Each row comes from the steps of one path. Every step used is in the known rows, and no mark comes twice. Write the path behind each row, first mark first.
In the rows, zero is written as 128.
Known rows:
revat-miru: [146 120 153 112 149 117 115 108 132 113 129 147 115 143 123 114 120 119
 127 130 127 111 143 150 155 147 159 120 101 108 117 169 119 131  95 126
 110 111 133 136 111]
revat-tatener-tofaz-fupevas: [122 120 142 114 160 115 128 106 154 117 143 144 113 142 136 124 160 120
 123 124 128 111 143 156 155 136 143 143 102 110 113 207 113 129  61 135
 102 106 156 108  94]
revat-tatener-tofaz: [121 125 147 112 151 117 125 105 151 114 135 147 115 143 132 121 144 120
 124 128 134 112 145 154 157 137 152 137 101 110 112 198 115 128  70 127
  97 112 150 131  98]
zura-nonu-letes-miru: [142 117 153 100 139 102 121 102 128 110 114 151 115 137 111 107 110 124
 129 119 123 108 137 151 161 149 156 105 111 107 114 178 119 130  85 122
 115 105 126  93 111]
vipa-nonu-zura-latar: [132 136 155 102 142 129 126 115 130 104 118 144 130 131 126 115 112 121
 128 136 135 105 124 157 163 156 168 105 111 113 126 154 118 146  97 122
 114 107 142  92 118]
zeked-nonu-letes-miru-revat: [132 106 153 100 143 103 124  95 129 111 106 160 113 139 113 113 126 124
 136 122 124 110 142 150 161 147 142 103 109  99 115 193 115 132  84 115
 108 112 136  90 108]
nonu-letes-miru-revat-tatener-tofaz-fupevas-migi: [128 117 141 111 159  97 119  81 167 120 130 162 101 143 132 126 179 117
 123 114 122 117 149 154 160 142 129 142 103  98 109 240 115 121  37 125
  87 100 158  74  80]
migi-fupevas-tofaz-tatener: [135 117 146 110 158 109 128 108 145 113 138 135 120 132 137 126 149 116
 123 121 116 114 136 153 151 132 153 135  99 107 115 162 117 100  64 134
  94  98 153 119 107]
tatener-revat: [142 113 151 107 151 115 124 113 129 111 125 144 119 142 124 120 128 121
 125 129 129 109 141 153 159 144 155 115 104 109 119 160 118 116  91 131
  98 111 140 141 103]
revat-tatener: [133 123 151 109 150 118 126 111 137 112 131 143 116 140 128 118 127 121
 125 128 139 109 141 153 158 141 154 128 103 110 114 176 118 126  84 127
 105 112 142 132 104]
letes-miru-revat-tatener: [141 120 153 110 152 113 118  99 145 117 121 159 103 144 119 120 140 118
 120 124 131 109 158 150 161 146 142 127 109 105 111 192 115 126  72 120
  79 111 143 103  95]
revat-tatener-tofaz-fupevas-migi: [123 122 142 112 164 110 128  98 157 117 147 137 116 138 143 125 172 119
 124 121 125 115 138 158 154 138 144 147  99 106 111 204 117 123  57 138
 104  98 152 108  87]
vipa-nonu: [140 123 156 101 144 120 129 114 114 109 127 138 127 137 122 114 117 122
 137 127 126 110 125 152 160 144 162 112 107 112 121 167 117 123  93 124
 122 112 141 126 122]
miru-revat-tatener-tofaz: [125 123 146 110 153 116 124 100 157 116 130 155 108 147 130 127 155 119
 121 129 134 112 155 152 158 138 141 140 102 107 111 200 113 125  64 125
  83 115 155 124  93]
migi-fupevas-tofaz-tatener-revat-miru-letes: [149 120 147 109 159 105  99 105 162 115 124 145 106 142 135 131 160 107
 113 125 130 122 152 147 148 131 144 133  90  91 111 197 117  98  55 132
  73 104 159 147 105]
nonu-letes-miru: [143 117 153 107 143 106 122  98 126 112 117 155 114 138 117 109 113 122
 133 119 124 110 136 150 166 149 157 109 107 108 116 187 120 125  86 116
 114 107 135 102 107]
fupevas-tofaz: [137 114 150 107 151 114 128 109 133 110 130 134 125 136 130 116 131 119
 132 124 122 113 131 155 158 142 164 121 102 112 118 169 120 114  87 124
 113 105 142 124 112]
zura-nonu: [141 118 154 100 146 115 127 115 125 109 128 136 124 136 119 112 113 124
 126 127 123 106 137 155 155 147 160 113 107 114 116 145 118 130  99 133
 119 106 126 123 113]
vipa-nonu-didam: [133 125 157  98 143 108 131 108 121 106 124 144 126 135 118 112 116 124
 141 126 131 109 121 153 161 142 163 114 109 113 120 174 119 128  83 120
 125 118 144 117 131]
didam-nonu-letes: [130 114 153 102 140 111 133 108 128 102 117 145 125 137 122 109 112 125
 140 125 132 109 138 155 155 140 156 111 102 107 121 177 119 143  94 126
 122 108 135 117 111]
zeked-nonu: [127 110 154 101 147 118 133 112 119 107 123 136 127 134 123 112 119 126
 137 129 126 108 131 155 155 144 157 108 104 108 117 158 116 134 103 127
 125 110 130 125 115]
zeked-nonu-vipa: [121 114 153 101 144 118 127 112 112 107 117 132 126 130 128 116 123 128
 143 129 131 109 134 154 157 142 160 108 109 111 112 162 116 139 102 123
 119 109 136 124 123]
tofaz-tatener-revat-miru: [146 117 149 113 150 108 110 110 146 115 124 151 105 147 123 126 145 115
 113 133 138 113 153 149 148 137 150 129 103  98 114 184 116 127  70 130
  79 114 146 146 102]
miru-revat: [143 117 153 105 151 118 127 107 129 113 126 148 115 141 123 119 126 121
 128 128 125 107 145 152 162 147 150 117 104 112 118 154 117 122  92 125
 104 110 139 126 105]
migi-fupevas-tofaz: [136 115 148 110 159 112 129 106 136 112 138 133 125 132 136 121 136 119
 131 120 109 113 131 154 155 141 158 126  97 113 117 152 119  99  81 132
 105  98 145 116 110]
miru-revat-tatener-tofaz-fupevas-migi: [126 119 142 111 165 110 126  94 163 119 143 146 109 142 141 131 182 118
 120 122 124 115 149 157 155 139 133 149  99 104 111 206 115 120  51 135
  91 101 157 102  82]
zeked-nonu-zura: [122 118 154  98 145 121 127 112 130 102 112 136 130 132 122 113 116 125
 136 136 127 105 127 157 159 150 161 103 106 106 123 142 115 141 104 123
 123 109 137 108 115]
vipa-nonu-letes-miru-revat-tatener-tofaz-fupevas-migi: [128 122 143 105 153  97 119  83 158 119 126 161 106 142 129 126 180 116
 131 114 123 119 139 152 159 140 130 138 106  94 111 252 114 121  32 121
  92 104 164  66  92]
tofaz-tatener-revat-miru-letes-nonu-zeked: [142 116 152 109 145  98  94 112 139 110 106 145 110 143 121 120 142 116
 128 133 152 116 146 150 160 133 144 120  96  96 109 202 112 130  69 124
  95 116 157 161 117]
revat-miru-letes-nonu: [147 120 159 105 149 115 101 109 125 109 119 141 116 144 124 108 117 120
 135 132 129 116 140 150 162 142 155 110  90 101 117 180 117 127  98 125
 120 108 135 148 116]

Which path is each row?
[136 122 151 108 152 117 124 107 144 115 126 152 109 144 126 123 138 120
 122 128 137 108 151 152 160 142 144 130 104 108 114 175 116 124  77 125
  92 114 147 128  98]	miru-revat-tatener
[114 108 142 107 153  99 124  88 161 117 119 165 103 145 124 123 169 122
 129 119 126 113 149 153 156 138 125 130 107  94 110 244 109 138  45 123
  92 109 158  68  92]	zeked-nonu-letes-miru-revat-tatener-tofaz-fupevas
[135 123 152 100 141 116 122 115 118 108 121 132 122 132 124 116 116 127
 133 127 130 106 140 154 157 145 163 114 112 117 110 149 118 134  97 130
 114 105 130 123 121]	zura-nonu-vipa
[141 120 155 101 138 107 122 101 118 110 114 153 119 138 113 109 114 121
 140 119 125 112 126 149 165 146 158 104 110 105 118 201 118 125  81 113
 118 112 142  97 120]	vipa-nonu-letes-miru
[141 125 153 102 145 111  90 112 152 105 102 146 109 146 122 120 138 114
 121 140 141 115 147 149 161 139 148 112  94  89 119 182 113 128  73 126
  88 110 155 144 106]	tofaz-tatener-revat-miru-letes-nonu-zura
[141 121 153 106 144 108  89 113 133 110 107 141 106 144 128 124 146 118
 129 134 146 118 153 147 159 131 148 118  98  94 109 199 115 127  72 126
  84 110 153 159 114]	tofaz-tatener-revat-miru-letes-nonu-vipa
[142 118 155 106 145 111  90 111 126 109 107 140 112 144 127 118 132 121
 137 133 139 117 149 148 163 139 153 110  96  99 111 189 116 125  88 126
  96 109 146 158 118]	tatener-revat-miru-letes-nonu-vipa
[145 119 155  99 140 106 120  96 124 112 110 162 112 142 111 115 125 120
 137 119 124 112 137 148 167 148 148 105 111 103 118 201 116 123  74 111
 105 114 147  91 115]	vipa-nonu-letes-miru-revat
[127 121 156  99 142 125 128 113 138  98 114 137 128 134 123 111 115 122
 135 135 128 105 141 158 156 148 163 109 105 108 125 146 116 151 103 128
 110 105 138 108 112]	didam-nonu-zura
[127 117 141 104 155  92 119  84 169 118 127 159 102 142 126 125 175 119
 119 114 121 114 151 154 154 143 128 139 106  96 107 231 115 126  37 131
  88  97 149  64  83]	zura-nonu-letes-miru-revat-tatener-tofaz-fupevas-migi
[127 117 141 113 155 101 119  88 163 120 126 169  98 147 126 124 167 119
 122 117 125 113 153 151 162 140 129 138 107 100 111 241 112 127  42 122
  85 107 161  74  87]	nonu-letes-miru-revat-tatener-tofaz-fupevas
[153 125 153 106 149 112  99 110 148 114 116 151 103 147 124 123 141 111
 112 133 146 117 156 148 153 137 147 123  96  92 112 199 118 123  72 127
  85 114 147 163 105]	tofaz-tatener-revat-miru-letes
[153 128 158 105 149 120 105 108 133 112 122 146 112 143 124 112 116 115
 125 130 135 115 146 149 159 146 158 115  94 103 114 181 120 128  99 122
 116 111 135 150 116]	revat-miru-letes
[130 115 144 114 161 111 120  93 162 122 135 161  99 146 127 126 173 117
 118 121 120 111 159 153 159 141 130 142 107 104 111 223 111 128  50 128
  75 106 158  79  87]	letes-miru-revat-tatener-tofaz-fupevas
[142 129 158 101 145 119  96 109 136 103 107 141 118 142 122 109 114 119
 134 138 130 113 137 151 167 149 158 104  91  99 121 162 116 134  98 122
 118 106 142 132 116]	revat-miru-letes-nonu-zura
[143 114 145 113 151 103 109 108 157 115 124 147 108 147 128 128 160 111
 114 129 134 117 148 150 146 133 154 133 102  95 114 197 117 118  57 127
  74 112 153 139 103]	fupevas-tofaz-tatener-revat-miru
[132 117 144 113 165 106 120  86 166 121 138 154 102 142 134 128 185 115
 120 118 117 115 155 155 156 142 131 146 104 101 108 222 114 122  46 130
  78  98 154  79  80]	letes-miru-revat-tatener-tofaz-fupevas-migi
[136 116 152 103 149  89  97 104 157 107 110 146 109 146 125 120 155 114
 126 130 142 122 141 149 154 127 149 125  93  89 114 216 117 117  50 123
  86 114 159 146 117]	fupevas-tofaz-tatener-revat-miru-letes-nonu-didam
[138 111 146 112 155  90  94 107 153 111 113 139 113 138 132 127 161 112
 129 125 135 121 142 149 155 128 142 132  91  94 108 200 111 105  50 130
  82 105 169 145 117]	migi-fupevas-tofaz-tatener-revat-miru-letes-nonu-zeked
[137 119 150 108 146 105 117  93 146 116 113 167 101 145 117 119 134 120
 125 120 136 111 152 148 165 145 140 123 108 101 112 210 117 125  65 115
  88 113 146  98  97]	nonu-letes-miru-revat-tatener
[134 121 160  96 147 106 117 108 123 103 117 139 123 137 122 106 112 125
 142 128 133 112 129 153 169 140 156 109  94 109 119 173 119 124  92 123
 130 111 140 136 123]	miru-letes-nonu-didam
[147 117 155 105 149 106  95 112 140 110 113 145 107 149 123 120 141 115
 121 134 140 118 150 148 157 132 145 118  92  91 114 195 115 121  73 130
  89 112 148 160 106]	tofaz-tatener-revat-miru-letes-nonu
[138 121 150 102 147 105  90 109 161 105 101 141 112 145 127 123 153 110
 122 137 137 120 142 151 158 135 152 117  93  86 118 196 114 119  60 122
  83 107 163 137 108]	fupevas-tofaz-tatener-revat-miru-letes-nonu-zura
[138 120 150 101 142 100 116  97 149 114 110 164 102 145 111 117 131 121
 121 120 134 108 153 149 160 146 139 120 111 100 110 202 116 131  64 121
  90 111 138  90  99]	zura-nonu-letes-miru-revat-tatener
[138 117 149 106 146 102  89 110 144 110 107 136 109 144 133 126 161 114
 130 130 143 123 148 148 156 127 152 124  96  91 108 213 115 118  59 123
  78 107 161 152 116]	fupevas-tofaz-tatener-revat-miru-letes-nonu-vipa
[149 114 156 107 151 114 121 100 131 115 122 155 108 141 117 116 130 119
 126 124 118 108 152 150 164 151 148 115 109 109 116 170 116 124  89 120
  91 108 137 101 102]	letes-miru-revat
[129 115 153 107 144 115 119 114 108 107 121 130 126 134 129 114 121 130
 147 128 125 109 132 153 166 141 161 112 105 115 115 155 116 127 100 126
 116 104 140 128 119]	letes-nonu-vipa
[130 114 153 105 142 105 122  96 151 109 108 165 105 145 117 116 136 121
 130 122 138 110 161 151 156 140 138 121 107  97 114 215 115 144  68 120
  82 112 143  90  97]	didam-nonu-letes-miru-revat-tatener
[136 117 148 107 150 110 128 111 141 112 130 135 120 137 131 122 144 116
 124 124 129 114 134 154 153 135 160 130 104 106 115 178 118 115  70 124
 101 107 150 127 108]	fupevas-tofaz-tatener
[135 115 149 106 157  88  98 101 159 109 117 146 109 141 131 124 159 113
 126 126 130 122 142 148 152 125 143 131  88  90 113 201 116 102  44 132
  79 106 162 138 114]	migi-fupevas-tofaz-tatener-revat-miru-letes-nonu-didam
[130 108 154 100 141 104 127  99 122 109 110 151 120 136 115 108 116 125
 139 121 125 110 131 151 160 146 153 101 108 101 115 192 117 135  90 116
 121 109 131  96 113]	zeked-nonu-letes-miru
[139 119 155 103 147  95  98 106 146 108 110 151 106 146 120 117 140 118
 124 133 146 117 146 148 157 131 146 120  94  92 115 203 116 126  62 127
  91 117 151 152 114]	tofaz-tatener-revat-miru-letes-nonu-didam
[137 119 151  98 139 106 128 109 127 107 119 144 122 137 117 111 106 126
 131 123 129 107 131 153 158 146 158 109 106 110 116 163 120 129  90 127
 129 108 130 118 114]	zura-nonu-letes
[129 109 152 109 145 105 124 113 114 107 119 134 129 133 122 110 118 128
 147 127 129 107 125 156 168 143 158 114 103 118 115 158 114 132  96 125
 127 110 144 129 121]	letes-nonu-zeked
[139 123 159 102 147 104 103 103 131 106 116 146 115 142 120 105 116 122
 138 130 135 115 136 150 163 140 155 113  92 103 116 187 119 131  87 122
 122 113 138 141 124]	revat-miru-letes-nonu-didam
[143 114 154 108 146 101  95 110 131 109 106 143 115 143 120 115 129 119
 136 132 144 115 142 150 166 142 150 113  95 101 111 192 113 128  86 123
 106 115 150 159 121]	tatener-revat-miru-letes-nonu-zeked
[120 112 155  98 147 106 135 106 125 105 120 141 126 132 120 110 117 128
 139 128 132 107 127 156 156 142 157 111 106 110 117 166 118 138  92 124
 127 116 133 117 124]	zeked-nonu-didam
